Each row comes from the steps of one walk. Every step used is in the known rows, and no mark comes twice. Write the walk behind each row, first mark first.
Known rows
g b j q z: -82; -1; -228; 249; 54; 57; 60; 124; 59; -161; -156; 174; -211; 43; -62; 154; 18; -33; -186; 34; 156; -214
t f: 68; -141; -45; -122; -37; 52; 60; -144; -620; 147; -96; -26; -78; -77; -58; -37; -72; -51; 113; 37; 61; 215
g b j q z w m: -90; 55; -173; 308; 40; 30; -26; 134; 130; -282; -174; 170; -185; 4; -29; 150; 79; -15; -216; 2; 69; -22
q z w j b: 47; -2; 8; 120; -47; 83; 35; 172; 130; -178; -118; -22; -38; 53; -65; -126; 52; -111; -84; -73; -4; -241
f z q: 3; -67; 149; 311; -139; -65; -124; 74; -211; 167; 25; -33; -31; -6; 46; 47; -50; -108; 11; 17; 55; -83
w j q: 45; 77; -153; 92; 35; 81; -123; -81; 77; -23; -66; -298; -158; -82; -34; -61; 72; 22; -111; 38; 161; -284
t b g: 96; -107; -329; -52; -37; 31; 91; 18; -289; 266; 168; 31; -47; -124; -21; -77; -50; 10; 57; 62; 141; 31
m f z: -123; -75; 248; -370; 6; -54; 68; -39; -184; 61; 145; -92; 62; 71; 22; 93; -163; -58; 37; -20; -10; 21
q z w j: 101; -10; -85; 88; -56; 74; -12; 224; 91; -204; -101; -81; -87; -25; -56; -123; 68; -99; -98; -50; -58; -261
z q: 105; -64; -192; 268; -106; -4; -75; -26; 45; 343; 132; 2; -148; -4; 6; -77; -49; -12; 18; 82; 42; 22
m f z q: -96; -24; 179; -140; -38; -70; -31; 5; -155; 151; 211; -90; 13; 78; 50; 60; -171; -62; 22; -24; 15; 170
t b j q: 43; 25; -150; 26; 20; 66; 42; 18; -202; 27; -51; -60; -177; -167; -17; -111; -2; -11; -91; 63; 239; 22
j q: -53; -25; -195; 8; -31; 61; 72; -166; 100; 74; -20; -91; -311; 59; -10; -74; -48; -13; 117; 68; 175; -202
z w j q: 43; 73; -135; 113; -37; 96; -91; -51; 81; -192; -39; -214; -121; -79; 36; -67; 74; -73; -56; 29; -7; -60
b j w m f: 149; 78; 14; -250; 126; -42; 8; -38; 183; -19; -2; 69; 252; -14; 36; -60; 65; 115; -53; 7; -183; 159
j q z: -60; -10; -209; 58; -47; 75; 104; 35; 148; -43; -100; -52; -384; 125; -65; -135; -39; -46; 102; -14; 211; -320
t b j w m: 187; -1; -27; -7; 35; -7; 32; 18; -116; 118; -59; 62; 171; -183; -9; -92; 78; 98; 27; 16; -38; 122
f z w m: -44; -46; 304; 107; -109; -77; -104; 54; -148; -130; -76; -36; 70; -78; 65; 73; 41; -96; -5; -21; -114; -4
w m f: -34; -26; 83; -331; 55; -84; -35; -121; 155; 150; 118; -86; 10; -13; -23; -2; -46; 141; -37; -1; -57; 184
f z w: -40; -96; 237; 75; -127; -24; -12; 55; -227; -115; -50; -19; 44; -29; 68; 64; -20; -178; 46; 8; -94; -112
m w j b: -81; 15; 90; 80; 31; 43; -8; -122; 124; 96; 74; 103; 207; -19; -69; -18; 91; 91; 135; 59; -25; -208
g b j w m f z q: -19; 40; 55; 226; 60; -75; -63; 59; 0; -1; 0; 227; 217; 33; 35; 267; 28; 63; -61; -22; -124; 197

Which walk is each row?
-25; 117; -63; -68; 32; 36; 17; 138; -92; -188; -23; -74; -164; -122; -7; -141; 1; 11; -128; -49; 163; 288	t b j q z w m f
-75; 22; 235; -81; -14; -130; -163; -14; 15; 138; 126; -106; 42; -2; 28; 52; -53; 82; -51; -43; -20; 253	w m f z q
53; 4; 79; 62; 43; 62; -41; -104; 68; 111; -53; -130; 100; -25; -67; -18; 59; 5; -155; 9; 99; -281	w j b
-70; 47; -152; 121; -67; 49; 27; 46; 228; -195; -116; -56; -349; 84; -21; -150; 25; -34; 85; -43; 105; -94	j q z w m
-126; -46; 249; -330; -32; -37; 63; -17; -169; -78; 148; -75; 76; 64; 68; 80; -146; -114; 51; -32; -100; 153	m f z w
-63; 13; -209; 96; -84; 93; 101; 51; 162; -181; -101; -44; -373; 116; -19; -149; -23; -101; 123; -19; 125; -186	j q z w
-12; 0; -24; 50; 20; 29; -65; -59; 77; 68; 91; 22; 154; -111; -59; -30; 106; 107; 115; 89; -90; -226	m w j
-95; -13; 288; -263; 23; -122; -92; -50; -9; 63; 73; -104; 71; -16; 6; 74; -47; 82; -40; -44; -43; 140	w m f z
-86; 17; -222; 286; 30; 74; 54; 141; 64; -274; -150; 190; -199; 42; -26; 143; 35; -76; -169; 24; 87; -101	g b j q z w
130; 25; 13; -200; 75; -17; 57; -8; -118; 101; 49; 31; 203; -138; -2; -71; 20; 118; 35; -10; -51; 267	t b j w m f
65; -34; -90; 181; 79; -26; 22; -11; 103; 11; -112; 272; 177; -19; -23; 216; 97; 98; -57; 40; -143; -46	g b j w m
69; -72; -154; 156; 61; 15; 99; -6; 26; 21; -85; 292; 152; 12; -23; 209; 53; 31; -18; 64; -125; -132	g b j w
122; 122; 121; -3; 66; -82; -114; 51; 71; -17; 14; 51; 260; -9; 78; -20; 63; 66; -71; -29; -152; 242	b j w m f z q
-16; -77; -160; -51; 6; 40; 153; -138; 51; 227; 124; 166; 25; 167; -12; -42; -60; -39; 6; 43; 139; -98	j b g
49; -21; 217; -240; 19; -97; 42; -145; 94; 136; 50; 43; 316; 82; 33; 37; 2; 129; 310; -66; -262; 100	j w m f z
97; 84; 176; -189; 98; -73; -32; 17; 57; -90; -44; 50; 298; -18; 56; 4; 66; 64; -62; -28; -176; 119	b j w m f z
-123; 74; -116; -66; -28; 41; 47; 26; 238; -204; -25; -92; -326; 131; -13; -127; -37; -13; 94; -69; 93; 49	j q z w m f
70; 19; 163; -52; -19; -108; -27; -117; 113; 214; 106; 37; 277; 88; 56; 13; -3; 132; 304; -70; -243; 220	j w m f z q
-126; 60; 189; -262; 32; -9; 5; -7; -163; -128; 182; -94; 190; 96; 75; 78; -96; -109; -72; -71; -9; 182	m f z w j b g
